Known rows, with every way that one mark hangs from another:
keziv[kose[pavo timav zige[togeno[bedi]]]]: [-28.8   7.9  20.1 -22.0  14.5  49.8 -17.0  21.9 -13.4  22.3  22.0 -15.7
  -0.9 -38.0  -1.0 -12.5  -9.0   9.8   6.6 -37.9 -29.2  -7.6   5.6 -33.0
  43.6 -17.4  -5.4]
nofu[tisa[gofo[bedi[togeno]] tusip]]: [  6.3 -45.7 -46.9  -9.0 -23.6  -5.1  16.7 -28.6   3.3   7.7 -13.0  12.4
 -17.1   0.2  30.2 -39.5 -19.1  22.3  28.3 -28.8 -20.5  18.6  -4.8  -5.6
   6.7 -13.7  18.9]
gofo[bedi[togeno zige] tisa[tusip]]: [ -4.8  -6.2   6.7   0.6 -11.7 -12.0  28.6  -4.2  -5.0  -4.8   1.3 -13.7
 -24.9  17.9  12.2 -16.5 -16.7  11.4  56.4 -20.1  -6.9  21.7 -10.8 -29.3
  18.4   6.7   2.5]
keziv[kose[timav[pavo]]]: [-13.9 -10.9  52.9 -11.8  10.1 -10.8  -1.2   7.0  14.0  17.1  10.1  13.8
   3.7 -22.7 -28.8 -15.4 -22.7  -6.2 -56.3 -36.9  -9.0  15.8   4.7 -31.1
  30.8 -24.1   6.0]
kose[keziv pavo timav zige[togeno]]: [-12.6  -6.7  21.3  19.8  33.2   5.0 -23.0  13.9 -10.7  32.5  27.8   6.7
  23.1 -14.6   3.3 -18.1 -14.9   9.2   2.4 -38.8 -31.2   4.1 -32.1 -28.0
   7.9  -7.8 -21.3]
kose[pavo timav zige[bedi togeno]]: [ -7.4   0.2  42.8  -1.5  12.2  44.6  -9.6  21.0 -20.7  12.9  17.2  30.7
   0.9 -22.9  16.8   7.1 -11.3   5.0  11.5 -38.6 -35.5  -7.4 -26.7 -13.3
   4.0  -5.1 -19.6]
tusip[tisa]: [ 27.0 -12.7  -9.7  11.6   2.0   3.3   4.4  19.5  11.1   7.4  -4.3  22.2
  -2.6 -16.0  19.0 -10.1 -12.3 -53.4 -14.2  -8.8 -13.7   0.8  -6.0 -15.5
  -0.6 -15.5  16.1]
tisa[gofo[bedi[zige]] tusip]: [-28.9  -6.9 -33.8  -8.0  -7.4  -0.1  36.6 -14.4  -0.3  18.8  -2.4   6.8
 -31.3   0.8  21.6 -21.3  -8.7 -44.6  44.7  -9.1 -13.2  35.3 -13.3 -19.0
  12.0  13.5  23.1]
bedi[zige]: [-11.3   7.8   1.1  20.2   3.6  -2.9  23.0  14.5 -14.2  24.9  16.0  -2.2
 -10.3   2.7   6.1  -5.7  -8.1 -52.0  17.5 -11.2   9.3  29.6  -4.8  -5.4
   7.9  -3.8   9.8]
tusip[gofo[bedi] tisa]: [  6.1 -14.8 -37.4 -35.0 -14.3  10.9   7.7  22.1   3.8  -0.3 -12.6  49.7
 -14.1 -34.6  58.7  -6.2 -15.7 -37.6 -18.9   9.0 -17.6 -17.4  -8.2 -21.1
 -18.2  -7.2  10.3]
tusip[gofo[tisa]]: [ 13.7 -15.6 -44.8   6.9 -12.8  -9.9   6.4   7.4  11.9   9.1  -6.8  31.5
  -8.0  -1.0 -22.8  -3.0 -11.8 -18.5 -18.0  -5.8   3.4  -0.5  -8.9 -15.0
 -23.2 -12.1   7.5]
tisa[gofo[bedi] tusip]: [-12.9 -27.2 -40.5 -11.9  -4.8   0.4  18.5 -15.3  13.8  17.8 -15.7  23.3
 -23.5 -19.3  25.4 -24.1 -10.8 -29.5  20.6 -19.9 -18.1  23.6 -17.0 -14.4
   2.6  -1.1  17.0]
tisa[tusip[gofo]]: [  0.1 -24.8 -20.4  19.2 -11.3   1.5  12.4   1.8  26.0  30.6   0.6   5.7
 -18.1 -12.8  10.0 -10.9 -11.4 -21.9   1.1 -12.3 -14.2  12.3  -5.7 -16.8
 -20.8  -8.9  14.6]
kose[timav[pavo]]: [  3.0 -14.9  55.2  -2.3   7.0 -11.3   4.0   7.7   1.3  23.3   2.9  17.9
   0.4 -19.8 -20.5 -11.7 -23.2 -18.7 -55.1 -40.5 -14.3  16.1 -10.3 -19.5
  11.5 -17.3  -0.2]
nofu[tisa]: [ 14.7 -32.9 -11.3  15.4 -11.0  -8.6   1.2  -1.1   0.4  17.0  -0.1  15.2
   8.0   1.9   2.4 -28.7  -8.7 -36.2 -10.0 -21.6  -5.3  15.8   0.4   5.9
  -4.5 -24.5  13.2]
kose[keziv]: [ -5.2 -17.5 -18.2  33.5  24.9 -12.1  -2.3   8.2   9.4  41.0  12.9  20.9
   6.4  -7.4  19.6 -15.3 -14.1 -27.4  -6.2 -15.9  -3.8  17.5 -18.2  -7.4
 -13.4 -18.0  -5.6]
keziv[kose[pavo timav]]: [-14.2 -10.4  37.5  -6.1  16.4  -3.5  -7.5  11.6   2.5  12.1  23.5  23.0
   6.0 -21.5 -41.9 -25.5 -10.8  -1.6   2.7 -44.6 -11.1  16.1   3.3 -39.3
  29.6 -24.9   2.7]
kose[pavo]: [  6.0 -18.0  26.1  11.4   8.6  -1.1  -1.4   8.0 -10.0  26.4  10.7  19.6
   0.8 -17.3  -3.8 -17.9   6.7 -25.4  12.5 -39.4  -2.7  17.7 -12.0  -6.3
  -2.8 -21.9  -7.2]
keziv[kose[zige[bedi togeno]]]: [-20.4   5.9  -5.6   2.2   8.5  42.2  -8.7  24.4  -1.9  11.1  10.3  15.1
  -5.3 -25.4  52.4  16.6  -9.1  -7.0   0.6  -6.7  -9.7  -6.3  -5.8   0.6
   7.6 -13.4  -6.2]
kose[keziv pavo zige]: [-13.5 -14.0   0.1  28.4  34.1  -1.6 -12.5  13.9  -9.2  46.1  18.3   9.9
  17.3 -13.5  -8.9 -21.8  15.8 -14.5  -4.0 -39.1 -15.3  11.5 -28.5 -24.6
  -1.4 -17.4  -8.0]
nofu[tisa[tusip[gofo[bedi[togeno zige]]]]]: [-13.8 -23.9 -18.6 -10.9 -33.4   0.6  30.8  -9.2  -9.7   8.5   9.4  -6.4
 -25.0  13.5  47.2 -26.6 -20.4  17.2  38.3  -5.4 -16.7  13.0   4.8 -15.4
  -2.4  -3.7  13.6]
zige[bedi togeno]: [  5.5  -9.1  12.8  11.1  -2.4  33.9   2.6  14.9  -3.7  16.6   2.8  35.8
 -15.0 -18.2  72.6  18.5 -26.4 -21.2  16.1  -4.6 -11.6   1.0 -14.3  24.1
 -23.4 -11.9 -20.1]
pavo[timav]: [ -1.0  -4.0  10.9  20.0  12.4  -2.9  -0.6  17.5  -8.0  29.5   7.0  12.1
  28.8 -13.4  27.0 -13.6 -13.4 -35.4 -13.6 -25.5   4.1  25.9  -4.4  13.7
  -6.0 -13.0  13.4]
nofu[tisa[gofo[bedi[togeno zige] tusip]]]: [-11.0 -17.5 -39.7  19.3 -24.6 -16.0  29.3 -10.8 -20.0 -12.3  -2.7  15.6
 -14.5  40.0  14.5 -31.8 -16.8  -2.6  47.6  -9.1  -0.5  17.6  -6.9  -1.7
  17.1   1.6   7.2]
kose[keziv pavo[timav] zige[togeno]]: [-12.3  -4.4  22.7  27.5  34.3   7.5 -24.9  19.2 -20.0  43.4  24.7  -0.3
  52.9  -8.9  50.8 -19.0  -3.8  -2.6   2.2 -32.3 -22.2  11.7 -27.5   6.6
  -9.9 -11.9 -15.9]
kose[timav]: [ -2.2  -8.0   9.1  10.3  10.1  -4.9   1.3  14.4   0.8  18.0   8.8  18.9
  -1.8 -17.8 -20.1 -13.5 -25.7 -25.3 -12.9 -30.8  -6.7  16.9  -8.3 -21.9
  11.8  -9.2   7.1]

Rows:
[-17.2  -9.7  29.2  13.1  33.7  -9.5  -9.3  11.5   2.0  44.3  11.4   5.2
  17.7 -13.7 -26.4 -15.2 -11.6  -8.9 -70.5 -39.4 -27.0  10.7 -26.8 -36.3
  14.1  -9.4  -0.3]	kose[keziv timav[pavo] zige]
[-14.2   1.6  46.3 -13.3  12.6   3.7 -14.0  17.5   2.6  11.8  10.3 -11.8
  13.4 -29.5   1.5  -6.6 -20.2   7.4 -55.4 -30.6 -17.6   2.5  -2.1 -26.8
  35.1 -12.5  -4.0]	keziv[kose[timav[pavo] zige[togeno]]]
[ -5.7   3.5  45.4   7.8  16.4  46.8 -12.0  26.1 -30.8  26.4  15.1  23.3
  29.5 -17.5  63.5   6.4  -0.4  -6.6  10.7 -32.1 -24.8   1.3 -20.8  20.4
 -13.3  -9.5 -13.5]	kose[pavo[timav] zige[bedi togeno]]
[ 11.0 -21.7   7.2  12.7  -4.6  -7.3   5.9  22.4  10.5 -22.3 -17.3  39.1
  -0.2  -4.5  37.6 -16.2 -16.2 -54.9   7.3  -0.5 -21.4  -9.9 -19.7 -22.5
   1.8  -1.8   3.4]	gofo[bedi tusip[tisa]]
[  0.3   3.1  21.1  15.3 -12.4  -0.1  14.4  22.8  -3.9 -29.2  -3.3  15.5
  -5.7  13.0  74.2  -6.5 -28.0 -58.3  45.6  23.0 -22.4  -5.8 -17.3 -10.9
   9.7  15.8  -8.7]	gofo[bedi[zige[togeno]] tusip[tisa]]
[ -1.5 -18.0 -41.2 -30.8 -16.6  -8.3   8.9   7.4  -0.9  -0.4 -16.0  44.8
 -11.0 -16.3  12.9  -6.8 -13.6 -13.9  -9.6  -1.0  -0.4  -5.2 -14.4 -17.1
 -21.8  -5.4  -2.0]	tusip[gofo[bedi tisa]]
[-24.4   0.6  22.5  -4.6  22.9   5.5 -12.8  20.0  -6.1  15.1  23.0   6.5
  12.9 -24.7 -54.6 -22.9   6.3   1.6 -11.7 -50.8 -13.8   8.1  -3.3 -51.7
  40.9 -17.4  10.5]	keziv[kose[pavo timav zige]]
[  2.2 -32.1   1.4  -7.5  -7.9 -12.9   9.7  -6.6  16.5   0.1 -16.8  15.8
 -10.2  -5.4   0.8 -22.3 -10.7 -24.6  19.4 -22.7 -18.8  13.7 -21.1 -27.5
   1.8  -1.3   6.9]	gofo[bedi tisa[tusip]]
[-17.0   5.6  32.5   1.1  19.4  14.5 -22.0  24.9 -17.4  18.7  22.4  -9.5
  45.7 -21.2  34.8 -16.4   1.9   2.4   2.1 -35.6  -8.8  11.8  -0.7   0.0
  17.5 -16.0  -2.4]	keziv[kose[pavo[timav] zige[togeno]]]
[ 11.1 -17.2 -60.0 -30.0  -6.3   8.2  11.9   2.3   2.3   0.5 -20.4  50.3
 -16.1 -26.6  38.3 -15.2 -11.9 -49.7  -4.0  -2.9 -17.9  -0.5 -14.0 -16.5
   0.5  -4.7  21.0]	tusip[tisa[gofo[bedi]]]
[-12.8   5.8 -29.5 -29.2 -25.0  -1.0  18.9  11.2 -17.1  -8.7  -0.6  22.9
 -16.4   2.7  51.1   3.8 -25.4 -17.7  28.3  19.2  -2.4  -1.2 -11.5  -5.0
 -15.5  10.7 -12.6]	tusip[gofo[bedi[zige[togeno]] tisa]]
[ 19.4 -15.3   5.8  17.8  -7.4  -6.3   6.0  22.7   1.7 -25.8 -11.1  26.5
  -6.6  -3.4  49.6 -13.3 -21.5  -5.5  19.2  -8.7 -13.8 -13.3 -15.4 -19.2
   7.6  -6.3  -8.1]	gofo[bedi[togeno] tusip[tisa]]
[-18.3  -5.6  15.4  29.7  40.9  -0.4 -18.0  17.9 -15.8  51.7  23.5   8.0
  49.7  -6.6   8.5 -26.0  11.0 -12.8 -12.4 -45.0 -17.9  18.5 -23.4  -9.1
  -3.4 -15.0   2.5]	kose[keziv pavo[timav] zige]
[ -6.3 -16.4  29.1  30.3  33.8  -8.2 -13.0  10.7  -7.4  48.1  24.7  24.0
  41.4  -2.0  19.5 -27.8  -7.2 -16.0   3.6 -38.4 -14.0  26.0 -17.9   1.2
 -14.2 -21.6  -4.9]	kose[keziv pavo[timav]]
[-21.8   4.6  16.4  25.3  -4.8 -12.7  23.6  19.2 -24.7  -7.6   5.9   0.4
 -15.6  16.5  36.8  -8.5 -18.3  -3.4  50.4 -10.2   7.5  13.8 -12.2  -9.8
  15.2   5.1 -15.7]	gofo[bedi[togeno zige] tusip]
[-32.8  -6.8 -12.2 -14.5 -13.9   4.1  32.2   4.4   0.9  20.0   5.8   5.2
 -28.9  -5.7  41.9 -10.7 -12.1 -32.9  30.3   1.0 -12.4  17.3  -6.9 -22.6
  -6.3  10.6  12.5]	tisa[tusip[gofo[bedi[zige]]]]
[ -5.0   6.9  -8.2 -12.5  -8.7 -11.8  23.8   8.5 -28.5  -8.2   2.3   6.9
 -17.2   9.0  16.0  -7.8 -16.1   8.5  38.0 -15.2  11.7  13.6  -9.2 -17.5
  13.8   0.9  -7.5]	gofo[bedi[togeno zige] tisa]
[ 10.8 -19.5   1.1  22.0 -10.4 -26.6   4.4  12.1  -2.9 -26.5 -14.7  23.4
  -3.9  16.5   1.6 -14.9 -19.4  17.2  27.4 -21.8   1.6   0.4 -21.8 -17.1
   5.0  -3.5 -20.3]	gofo[bedi[togeno] tisa tusip]
[-29.1  10.7  21.8 -12.5  16.3  52.3 -19.2  26.7 -22.7  32.2  21.5 -22.6
  29.6 -33.5  44.9 -14.0   1.6  -0.5   6.4 -31.1 -17.8   0.3  10.9   3.2
  24.6 -22.4  -0.1]	keziv[kose[pavo[timav] zige[togeno[bedi]]]]
[-24.0  -3.5  -5.3 -15.1 -19.7  11.4  25.3   4.0  -3.3  11.0   6.3  -1.8
 -26.2  -7.8  83.8  -4.4 -26.6 -21.6  45.0  12.2 -17.5  11.7  -9.6  -5.3
 -12.3  13.5  -5.9]	tisa[tusip[gofo[bedi[zige[togeno]]]]]
[  1.1 -21.6   2.8  17.0  -7.5 -26.2   3.6   9.0   7.3 -21.8 -20.8  37.5
   2.1  13.1 -11.8 -15.6 -12.3 -32.2  15.9 -12.9  -4.0   2.0 -24.7 -17.7
   0.3   1.4 -11.3]	gofo[bedi tisa tusip]
[-29.0   4.3  33.5   0.1  25.4  40.1  -9.2  25.4 -16.0  26.4  20.8  28.4
  25.5 -19.2  13.3  -4.5  15.2  -6.3  -4.8 -39.1 -17.1   7.2  -2.0  -9.1
  11.6 -20.8  11.2]	keziv[kose[pavo[timav] zige[bedi]]]
[-28.5   7.5  35.5 -28.5   9.3  42.1  -9.9  18.8  -2.9  25.3   7.8 -23.6
  -3.3 -40.4  14.6  -2.3 -19.7   4.9 -53.4 -28.5 -26.3  -8.0   7.8 -24.4
  42.9 -16.4  -2.1]	keziv[kose[timav[pavo] zige[togeno[bedi]]]]
[ 11.0 -47.5 -26.5  16.6 -26.4  -2.3  10.6 -12.6  26.3  21.8  -1.2   7.9
  -7.3   7.5   3.0 -30.1 -12.8 -19.3  -4.2 -11.6 -24.4  11.1   2.0  -9.2
 -20.6 -16.0  25.1]	nofu[tisa[tusip[gofo]]]
[ -6.4  -1.4  13.2  16.3  -4.8  -5.1  23.9  22.4  -1.6 -20.8  -3.6  23.6
  -9.4  16.1  32.5 -12.7 -13.6 -70.2  30.0  11.1 -17.0   0.7 -16.2 -27.4
  15.7  13.9   7.8]	gofo[bedi[zige] tusip[tisa]]
[-22.1 -29.0 -17.7 -15.9 -30.8  -1.1  29.3 -10.1   0.0  12.6   1.5   6.3
 -19.7  11.9  33.6 -30.1 -12.8 -31.9  25.4   1.8 -23.9  17.2   1.0 -16.7
  -6.1   2.6  23.4]	nofu[tisa[tusip[gofo[bedi[zige]]]]]
[-18.6 -29.9 -39.4  -9.6 -22.0  -3.8  34.0 -28.0   0.7  11.6  -3.6   9.3
 -22.5  19.2  13.2 -38.8  -8.1 -42.0  39.2  -9.3 -23.5  33.1  -6.2 -12.6
  13.5   3.2  33.4]	nofu[tisa[gofo[bedi[zige]] tusip]]
[-21.9  -4.3 -26.6 -10.0 -12.5   7.9  29.9 -12.6  -3.2  12.1  -1.6   0.9
 -27.6  -0.3  63.1 -15.0 -23.1 -31.9  60.0   0.6 -19.2  27.4 -15.2  -2.2
   7.4  14.6   6.2]	tisa[gofo[bedi[zige[togeno]]] tusip]
[-23.4  11.5   1.1   1.9  16.8  36.6  -1.8  26.9  -5.9   7.7  20.1  14.7
 -11.7 -22.1  -4.8   9.7 -17.6  44.6 -10.3 -37.2 -11.1  -3.8   1.3 -34.2
  32.8 -15.0   6.0]	keziv[kose[timav zige[bedi[togeno]]]]
[-18.1   2.5  30.1  -4.5  16.9  10.7 -19.0  21.1  -9.4   6.6  23.8  -2.9
  17.5 -27.0 -13.9 -15.5  -8.5  12.2   2.1 -40.8 -19.0   3.2  -6.2 -34.2
  35.6 -13.0  -7.0]	keziv[kose[pavo timav zige[togeno]]]
[-21.8   4.2  39.5 -11.2  16.8  43.8 -13.2  20.4  -9.8   5.1  24.0  27.6
   2.1 -24.9   7.8   4.2 -11.8  16.7   9.7 -34.2 -30.6  -8.3  -9.5 -25.9
  22.4 -12.8 -12.3]	keziv[kose[pavo timav zige[bedi togeno]]]
[-14.2 -20.3 -38.8  12.3  -4.8 -10.9  12.2   1.5   3.8  -1.3 -20.5  44.3
  -9.9  -1.3  12.5 -17.2 -10.8 -39.6  15.8 -10.7  -3.1  12.9 -23.1  -4.2
  -0.3   0.4  -0.4]	tisa[gofo[bedi tusip]]
[  1.5 -43.9 -25.0 -13.9 -30.6  -1.2  11.5  -9.8   3.5   6.9  -4.4   8.6
 -16.0  -5.6  50.0 -30.2 -22.8  32.6  15.3 -17.1 -20.7   1.4   0.3  -9.0
 -14.1 -15.3   8.1]	nofu[tisa[tusip[gofo[bedi[togeno]]]]]
[-30.6  -0.7 -33.1  16.6  -5.5 -10.8  30.6   0.5 -10.0  -1.7  -5.2  28.3
 -18.4  19.3   7.9 -14.5  -9.4 -53.8  39.5   1.1   1.3  21.3 -18.7 -10.0
  12.0  13.5   6.0]	tisa[gofo[bedi[zige] tusip]]
